Each row was made from one walk, in order. Every step used is in the known rows, and no mark comes twice. Write each row's walk.
(in the rows, 128 means zero)
Known rows:
zegav, beneg: [ 90 136 154  88 133 144 107 107 119 123  93 111 130 190 109 100 123 125
 121  94 149 143 133]
bime, kigob, zegav, beneg, nifaru: [ 90 131 125 122 154 143 118 133 105 109 112 116 129 185 103  79 167 103
 129 124 153 101 143]
piben, beneg, nifaru: [ 90 141 150 113 139 141 145  97 153 141  80  84 159 192  89 123 185 103
  91 138 138 117  92]
bime, kigob, zegav, duzo: [ 52 130 141 120 178 127  93 126 116 115 140 127 125 179 119  74 152 102
  72 107 129 116 154]
terul, zegav, beneg: [ 59 120 177 103 111 143 107 116 142 125  85 134 122 173 122  97 133 121
 124  78 152 116 141]
terul, rorof, kigob, zegav: [ 63 142 179 113  98 153 117 111  96 124 126 194 118 139 129 112 123 124
 117  56 185 146 159]
terul, rorof, kigob: [ 57 148 184 107  96 141 106 114 107 142  85 166 118 161 118 116 104 137
 101  53 187 148 142]
terul, zegav, beneg, rorof: [ 72 116 195  81 119 132 119 135 137 124  89 132 111 183 103  87 151 125
  96  87 154 118 146]
duzo, nifaru, beneg: [102 147 149  31 203 121 112 103 137 141  90 138 139 164 114 131 123 106
 128 103 133 135  98]
duzo, rorof, kigob, zegav, beneg, piben: [115 116 134  76  70 148  93 111 102 101  83 161 119 145 122 105 119  92
 141 113 146 123 141]
piben, beneg, rorof, kigob, zegav, terul: [ 96  93 163  88 135 161 136 124 115 119 128 169 130 155 108 115 153 115
 112 122 166  90 135]
rorof, kigob, zegav, duzo, nifaru: [ 80 124 131  92 155 127 107  71 125 134  90 164 117 121 127 115 117 114
 116 102 142 147 128]
duzo, bime, kigob: [ 67 141 139  55 180 130  70 132 140 161  92 142 129 222 121  95 120 133
  75  82 174 107 146]
piben, beneg, rorof, kigob: [ 99 124 155  65 128 145 137 111 127 148  89 136 138 175  90 114 157 123
  79 110 182 115 119]
bime, kigob: [ 69 143 150  83 171 126  88 151 120 133 124 129 140 219 106  81 133 123
  82  82 160 110 132]
kigob, zegav: [ 85 137 159  94 151 145 119 113 118 109 151 149 141 180 123 104 155 116
 117  85 144 147 137]
nifaru, beneg, rorof: [ 99 141 172  42 197 124 121 135 108 128 114 124 126 187  98 113 154 109
  91 107 138 125 124]
bime, kigob, zegav, beneg: [ 84 127 132  91 154 149 104 135 104 105 142 142 128 186 119  70 142 115
 125  95 164  99 160]
piben, beneg, rorof, kigob, zegav: [105 118 150  71 131 157 150 113 117 128 130 160 137 149 103 109 178 116
  98 112 180 109 134]
bime, kigob, zegav, terul: [ 62 110 161 102 177 142  88 157 111 104 166 160 134 200 124  86 130 113
 119  94 143  87 151]
rorof, kigob, zegav: [ 84 127 145 109 130 151 117 110  97 121 134 173 130 151 127 111 135 120
 133  70 176 128 144]
beneg, rorof, kigob, zegav, terul: [ 88  99 176  92 148 148 113 140  92 108 134 185 115 164 116 107 132 128
 122  93 164 117 152]
rorof, kigob, zegav, beneg: [ 97 123 133  99 111 163 117  98  85 113 108 161 121 140 128 104 123 122
 157  84 181 121 157]
terul, rorof: [ 57 157 202 103 120 133 107 117 132 129 104 144 125 189 113 106 124 128
  81  69 156 162 134]
duzo, rorof: [ 75 146 173  69 127 129  88 131 152 121 101 157 138 197 106 129 113 111
  92  94 132 143 108]
nifaru, beneg, rorof, kigob, zegav: [105 128 150  54 170 142 132 129  78 118 135 176 116 136 114 118 155 105
 126  95 169 108 150]
nifaru, beneg: [ 85 146 154  63 182 135 108 119 111 129 114 121 135 178 115 124 137 106
 118  93 135 126 120]

Write each row's walk:
[ 93 118 152  63 163 119 118  86 122 130  91 166 108 129 106 104 133 117
  86 113 143 147 134]
beneg, rorof, kigob, zegav, duzo, nifaru
[ 51 123 209 118 122 151 105 130 118 100 140 178 122 172 129 111 121 115
 116  76 137 138 152]
kigob, zegav, terul, rorof
[ 55 130 154  94 111 124  79 108 128 133  57 160 115 153 113 135  91 106
  85 102 136 135 121]
zegav, duzo, rorof, kigob
[119 126 143  24 190 131 132 110 104 132 107 186 117 122 112 125 142 107
 134 106 164 117 124]
duzo, nifaru, beneg, rorof, kigob, zegav
[ 59 111 149  78 188 146  69 145 128 130 131 185 121 201 140 100 118 122
 110  91 157  89 161]
duzo, bime, kigob, zegav, terul
[115 122 144  90 116 148 111  97 102 101 118 107 129 177 121  77 163 103
 125 116 130 139 148]
kigob, zegav, beneg, piben
[ 99 122 160  82 143 142 126 124  94 119 135 174 120 159 108 105 151 126
 104  86 178 135 149]
beneg, rorof, kigob, zegav
[ 96 126 144  95 135 155 120 103 109 102 134 138 129 169 121 100 147 114
 141  97 147 139 147]
kigob, zegav, beneg
[ 82 129 154  85 106 146  98 124 118 112 115 207 129 150 124 134 113 106
 131  84 161 131 129]
duzo, rorof, kigob, zegav
[106 124 158  68 119 140 115 114  98 132  73 135 112 170  95  95 121 137
 111  96 183 129 146]
zegav, beneg, rorof, kigob
[ 74 131 167 110  77 162 119 104  92 114 104 180 105 128 129 104 110 122
 142  69 190 136 168]
terul, rorof, kigob, zegav, beneg
[ 48 122 200 113 100 146  91 128 102 133  91 179 112 167 122 122  83 134
 115  60 171 130 145]
zegav, terul, rorof, kigob
[ 66 124 141 126 137 141 104  89  96 123 113 152 115 133 128 108 135 111
 108  94 149 137 152]
rorof, kigob, zegav, duzo
[ 78 118 159  98 146 131 117 103  95 119 117 155 105 144 108  97 150 117
  77 103 151 138 158]
beneg, rorof, kigob, zegav, duzo
[ 72 106 179  85  99 137 116 130 115 134  69 160 101 153 109  94 128 131
 116  75 189 101 151]
terul, zegav, beneg, rorof, kigob
[108 123 120  62 171 120 106  70 100 130  75 132 112 103 131 110 143  81
 124 129 113 132 127]
rorof, kigob, zegav, duzo, nifaru, beneg, piben
[ 70 129 135  81 196 113  94 106 143 125 115 140 127 164 117  79 134 105
  82 113 125 122 131]
bime, kigob, zegav, duzo, nifaru
[ 59 131 145  93 170 138  90  80 137 135 100 145 113 162 136 118 136 110
  82 103 129 144 158]
kigob, zegav, duzo, bime
[ 63 125 128  98 147 144  88  78 116 149  81 170 103 134 144 124 117 120
 100  91 159 132 164]
rorof, kigob, zegav, duzo, bime
[ 42 134 177 138 103 141 108  93 101 123 105 170 100 124 130 108 123 115
  91  75 159 144 165]
terul, rorof, kigob, zegav, duzo
[ 88 128 141  31 241 103 107 128 124 123 117 145 110 149 104  86 149  88
  74 133 116 101 135]
bime, kigob, zegav, duzo, nifaru, beneg, rorof
[ 82 123 146  82 178 131 121 108  78 120 110 152 101 117 115 114 151  95
 102 114 139 108 153]
nifaru, beneg, rorof, kigob, zegav, duzo
[ 72 131 133  67 185 140  84 130 133 139 130 172 128 196 135  93 140 125
  94  85 171 105 161]
duzo, bime, kigob, zegav
[103 121 114  58 145 140  79 119 116 131  94 126 116 192 135  67 149 113
 106 112 159  99 169]
duzo, bime, kigob, zegav, beneg, piben
[ 78 139 158 147  77 156 136  98  90 118  74 156 109 126 115 112 137 113
 144  93 178 137 153]
terul, rorof, kigob, zegav, beneg, nifaru
[ 50 128 148  96 153 119  74 139 133 105 126 161 123 175 115  97 128  86
  68 113 116 116 140]
bime, kigob, zegav, duzo, rorof
[ 63 140 160  75 156 131 111  81 107 134  79 183 101  84 134 130 104  93
 122  92 144 141 140]
terul, rorof, kigob, zegav, duzo, nifaru, beneg
[ 96 125 132 113  87 148 116 112 110 108  63 173 120 135 108 137 124  94
 162 124 156 120 125]
duzo, rorof, kigob, zegav, beneg, nifaru
[110 102 158  29 200 136 118 124 102 123 113 200 113 125 118 129 117 106
 153 112 149 106 125]
duzo, nifaru, beneg, rorof, kigob, zegav, terul
[ 74 120 146  77 155 134 101  91 113 147  80 169  95 141 125 115 130 126
  72 101 160 136 170]
beneg, rorof, kigob, zegav, duzo, bime
[ 97 121 147  65 160 138 111 149 105 102 137 138 117 193  99  59 159 120
  93 109 164 106 162]
bime, kigob, zegav, beneg, rorof
[ 70 105 167  92 113 153  82 138 115 103 121 216 124 152 128 140  89 105
 149  90 147 111 128]
duzo, rorof, kigob, zegav, terul
[ 73 131 123  55 231 114  95 114 125 125 118 146 120 138 124  97 140  85
 101 124 114 100 128]
bime, kigob, zegav, duzo, nifaru, beneg
[ 37 122 181  90 155 146  71 149 130 131 122 200 108 188 141  99 106 125
  97  76 167 106 176]
duzo, bime, kigob, zegav, terul, rorof
[101 133 140 132 131 149 136 100 110 104 103 118 132 170 105 105 166 104
 142 124 136 145 134]
kigob, zegav, beneg, nifaru
[ 95 131 148  31 196 109 112  96 114 153  51 140 103 124  99 123 117 107
  91 122 135 126 117]
zegav, duzo, nifaru, beneg, rorof, kigob
